Known rows, with every way that one mark hangs from another
Z[S[K]]: -4.52  1.87 -0.35 -1.69 -1.54  0.68 -2.68  0.15 -4.03 -0.06  4.66  1.88 -0.99  2.38  1.63  3.12  1.76  2.06 -1.82  1.09
W[S[K]]: -1.83 -0.61  0.71  3.46 -1.54 -2.29 -3.06 -1.08  1.43 -2.28 -2.35  1.79  1.64  1.71 -0.44 -2.05  1.83  1.77  0.92 -1.11
W[S[K[G Q]]]:  2.72 -1.81  1.65  2.23 -1.01  0.63 -1.16 -2.32  2.25 -2.80 -2.73  1.70  0.18  0.22  1.97 -3.50  1.38  4.29  0.40 -4.08
G[W[S[K]]]:  3.45 -2.17 -1.23  5.12  0.18 -3.72 -1.49 -0.48  1.75 -1.79 -1.99  4.08  2.30  2.74 -1.53  0.00  2.27  0.98  0.63  0.84
Z[S[K[F G] W]]: -3.79  2.71  1.63 -2.05 -3.47  3.31  2.33  1.50 -1.99 -0.45  4.57 -4.42 -3.34  0.32  4.96  1.68 -3.13  0.27  0.27  3.71
K[F G[W] Q]:  3.63  1.34 -3.51 -0.31 -1.28  1.41  2.35  1.13 -2.86  2.07  1.19  2.13 -0.99  0.42 -0.37  3.85 -1.69  0.36 -2.32  0.14
G[W[S]]:  2.88  2.92 -2.92  3.54 -4.56 -2.65 -2.45  0.94  0.24  0.69 -1.25  4.77  1.61  2.43 -0.13  2.10  0.22  1.50 -0.55  0.20
F[Z[S[K[G]]]]:  1.49  7.27  0.69 -4.66 -4.20  0.01 -3.37 -0.67 -0.73  3.55  4.44  0.52 -2.18  1.62  2.63  0.56 -1.56  2.85 -3.09  2.67
Q[K[F]]: -7.90 -0.83 -1.14  0.37  1.60 -0.99 -0.59  2.52 -3.97 -0.50  1.18 -0.79 -0.33  0.54 -4.49  2.25  0.52 -2.04  0.49 -0.09
P[Z[S[K[G]]]]: -1.01  4.19  1.54 -2.09 -4.00  0.46 -2.09 -2.44 -0.66  1.50  2.64  0.54 -0.76 -1.83  4.98  0.80  1.45  5.62  0.77 -1.32
Q[K]: -4.60  0.57 -0.44 -0.63  0.00 -0.36 -2.21  1.40 -2.34 -0.57  1.65  0.90  0.22 -0.10 -1.43  1.76  2.28  1.52  0.07 -1.97
P[G[W[S[K]]] Z]:  4.46 -5.08 -1.43  3.74  4.39 -5.73 -1.92 -6.03  4.17  0.28 -7.23  6.37  6.15  1.20 -3.94 -3.22  6.19 -0.97  3.21 -1.69
S[W]: -1.50  4.66 -0.90 -2.24 -5.12  2.42 -0.10  1.37  0.00  1.13  1.38 -1.65 -0.39 -1.55  3.98  1.19 -1.76  0.16 -0.49 -0.15
K[G[W[S]] Q]:  7.87  1.63 -1.97  2.06 -4.02  0.26 -0.85 -0.18  1.01  0.17 -1.57  4.82  0.14  0.94  2.46  0.31 -0.18  3.92 -1.00 -2.94
F[Z[S[K W]]]:  1.27  4.26 -0.42 -3.84 -0.43  1.38 -1.44  0.58  0.71  2.19  2.98 -0.69 -1.46  0.93  1.81 -0.73 -0.81 -2.65 -1.53  4.02
S[K[G]]: -0.99  3.11  1.71 -1.24 -3.84 -0.12 -0.98 -1.33  0.13  0.03  2.10 -1.08 -0.52 -0.66  3.15  0.69 -0.14  5.30 -0.99 -0.55
S[K[F G[W] Q]]:  4.15 -3.47 -2.05  1.46  3.41  0.12  3.39 -0.17 -1.45 -0.32  0.60  1.62 -0.64  0.56 -1.80  2.10  0.27 -0.06 -1.12  0.84
P[G Z[S]]: -4.23  3.75 -2.14 -5.07 -2.14 -0.22 -4.21 -4.05 -2.98  4.33  0.07  4.67  2.43  0.53  0.65  1.51  3.53  0.67 -0.61 -2.35
Q[K[F] S]: -5.43 -5.87  1.26  0.90  6.33 -1.72  0.43  2.11 -2.25 -1.77 -0.83 -1.33  1.23 -0.86 -6.05  1.24  0.86 -3.30  0.70 -1.46
Z[S[K[Q]]]: -1.89 -1.47 -1.56 -1.77  2.62  2.83 -1.47 -0.12 -3.96 -1.20  3.34  3.71 -1.12  1.73  0.55  1.67  3.42  1.11 -2.41 -1.47
W[S[K[Q]]]:  0.78 -4.27 -0.22  3.30  2.77 -0.23 -1.88 -1.58  1.37 -3.27 -3.64  3.49  1.49  1.14 -1.47 -3.23  3.38  0.81  0.39 -3.92
G[W[S[K[F Q]]]]:  3.27 -7.07 -2.94  6.18  5.82 -2.21  1.29  0.22 -0.11 -2.71 -3.80  4.31  1.67  2.90 -5.50 -0.53  2.70 -3.44  0.62  0.28
Z[S[K[F Q] W]]: -3.33 -3.52 -1.46 -1.18  4.15  4.48  2.68  1.50 -3.21 -1.98  2.38 -0.89 -2.11  0.89  0.17  0.73  0.54 -4.37 -0.30  1.35
F[Z]:  0.71  8.01 -2.29 -4.02 -4.22 -1.16 -4.00  0.04 -0.28  5.22  0.72  1.63  0.52  0.41 -1.26  0.71 -1.44 -0.61 -3.18  0.86

Rows
 1.31 -3.74 -0.43 -0.73  3.94  3.45  2.18 -0.74  1.50 -2.31 -0.69 -0.51  0.16 -1.77  1.61 -1.92  2.10 -1.43  0.17 -2.06 : S[K[Q] W]
 2.70  0.74 -3.90 -1.65  0.90 -3.27 -1.58 -4.41  0.15  4.62 -2.93  5.99  4.82 -0.32 -2.22  1.59  4.33 -0.62  0.39 -1.65 : P[G[W] Z]
-0.63 -4.85  2.47 -0.53  4.80  0.87  1.35  1.91  1.92 -2.58 -0.73 -2.59  0.93 -3.13 -0.42 -1.08  0.85 -1.86  1.92 -2.39 : Q[K S[W]]
 1.84 -2.94 -1.42  2.66  5.23 -2.14 -1.54 -0.76  1.89  0.01 -5.37  2.32  1.25  2.19 -6.97 -4.82  0.74 -5.52 -0.36  0.16 : W[S[K[F[Z] Q]]]
 2.10 -4.84  1.16  1.49  4.38 -2.30  2.58  2.31 -1.01 -0.49  0.40 -0.66  0.36 -0.89 -3.57  3.14 -0.70 -0.60  0.62  0.24 : Q[K[F G[W]] S]
 0.95  2.52  2.47 -1.48 -3.88  2.27  1.69 -0.67  2.66 -0.69  1.68 -4.05 -1.19 -2.30  5.99 -0.81 -1.76  3.39  0.69  0.54 : S[K[G] W]
 3.48 -1.00  1.36 -1.84  0.46  4.32  3.01 -1.38  2.56 -1.70  0.31 -2.32 -1.30 -2.79  5.13 -2.21 -0.18  2.22  0.20 -2.28 : S[K[G Q] W]
-2.08  7.55 -2.57 -4.72 -3.68  2.06 -0.78  3.03 -2.35  4.66  3.10 -1.64 -2.47  1.42  0.38  1.83 -4.31 -5.59 -2.22  4.98 : K[F[Z[S[W]]]]
 1.37  0.15 -1.05  1.79 -0.69 -1.72  2.43  0.26 -1.35  0.72  1.92 -0.32 -0.42  1.21 -0.78  3.38 -1.15  0.92 -0.66  3.42 : S[K[F G[W]]]
-2.74  0.42  2.19  3.47 -3.58 -1.95 -0.62 -0.44  0.75 -1.53 -1.93 -1.70 -0.19  1.32 -0.08 -1.75 -1.75  1.99  1.35  0.41 : W[S[K[F G]]]
 5.25 -1.05  2.31 -3.30  0.17  4.38  2.73 -0.01  2.44 -0.44 -0.92 -2.22 -0.39 -4.54  4.91 -1.45 -1.65  1.50 -0.83 -4.44 : K[G Q[S[W]]]
-5.65  1.81  0.87 -0.56 -1.85  0.04  0.24  2.09 -2.90  0.06  2.06 -2.54 -1.66 -0.51 -1.09  1.94 -1.43  1.57  0.79 -0.34 : Q[K[F G]]
 0.67  3.58  2.39 -2.36 -3.76  2.62  0.54 -1.57  1.88  0.62  2.04 -2.51 -1.43 -3.50  7.84 -0.61 -0.03  3.61  2.48 -0.38 : P[Z[S[K[G] W]]]
 3.85  2.95 -1.94 -0.75  0.79 -2.96  0.30  2.06 -0.34  3.85  1.28  0.30 -0.94  0.87 -4.37  1.92 -2.40 -2.10 -0.85  3.51 : Q[K[F[Z] G[W]]]
-4.98 -2.13  0.23  4.49 -0.15 -2.71 -1.39 -0.05 -0.24 -2.20 -2.97  0.11  1.17  2.35 -3.50 -1.30  0.43 -1.72  1.33  0.94 : W[S[K[F]]]
 3.15 -2.27  4.74 -1.27  0.88  1.39  2.60 -0.74  4.13 -1.80 -0.29 -4.67  0.28 -3.68  4.43 -1.98 -1.39  2.06  0.94 -1.04 : Q[S[K[G] W]]
 0.29 -2.63  0.62 -0.59  1.91  3.73  4.69 -0.13  0.95 -1.65 -0.27 -3.85 -1.83 -2.13  2.15 -1.58 -1.52 -1.17  0.68 -0.21 : S[K[F G Q] W]
 2.33 -3.86  1.46 -0.87  6.85 -1.53  2.25  0.18  3.58  0.89 -2.87 -4.10  1.37 -1.69 -4.57 -3.02 -1.90 -7.90 -0.05  3.21 : Q[S[K[F[Z]] W]]
-0.16 -3.12  1.18  3.39  0.74  0.10  0.65 -1.10  0.66 -2.54 -3.29  0.05 -0.30  0.89 -1.05 -2.87 -0.24  1.06  0.98 -2.01 : W[S[K[F G Q]]]
-3.53  2.05 -1.71 -1.47  2.66 -2.42 -1.71  2.12 -1.72  2.69  0.03 -0.46 -0.13  0.82 -6.99  0.10 -0.58 -4.89 -0.56  1.80 : Q[K[F[Z]]]
 0.84 -0.85 -0.35  4.70 -1.29 -2.81  0.32  2.31 -0.19 -1.09 -1.09  0.90 -0.23  1.75 -2.33  1.31 -1.11  0.76  2.29  0.92 : Q[K[F G[W[S]]]]
-2.26  1.13  1.78 -0.35 -2.36  1.78  3.47  0.53  1.09 -0.61  1.05 -5.65 -1.74 -1.66  2.90 -0.25 -3.18 -0.11  1.16  2.34 : S[K[F G] W]
-1.77 -3.43  3.61  0.45  1.93 -1.28  1.74 -0.54 -0.01 -0.80 -0.39 -3.27  0.42 -1.33 -1.40  0.27 -1.35  0.44 -0.27  0.01 : Q[S[K[F G]]]
 0.78  9.06 -1.96 -5.74 -5.17  2.54 -2.50  1.85 -0.68  4.72  3.78 -0.01 -2.02  0.75  3.34  1.03 -2.91 -2.00 -2.68  3.13 : F[Z[S[W]]]
 0.25  1.80  2.71  2.44 -4.95 -1.49 -2.37 -1.74  2.48 -1.72 -1.34 -0.16  0.20  0.71  3.01 -2.31 -0.30  5.41  0.85 -1.20 : W[S[K[G]]]
-3.63 -6.31  1.90  0.41  6.30  0.27  3.16  2.91  0.26 -2.52 -1.29 -4.27  0.52 -2.53 -3.41 -0.36 -0.45 -5.27  2.45 -0.45 : Q[K[F] S[W]]
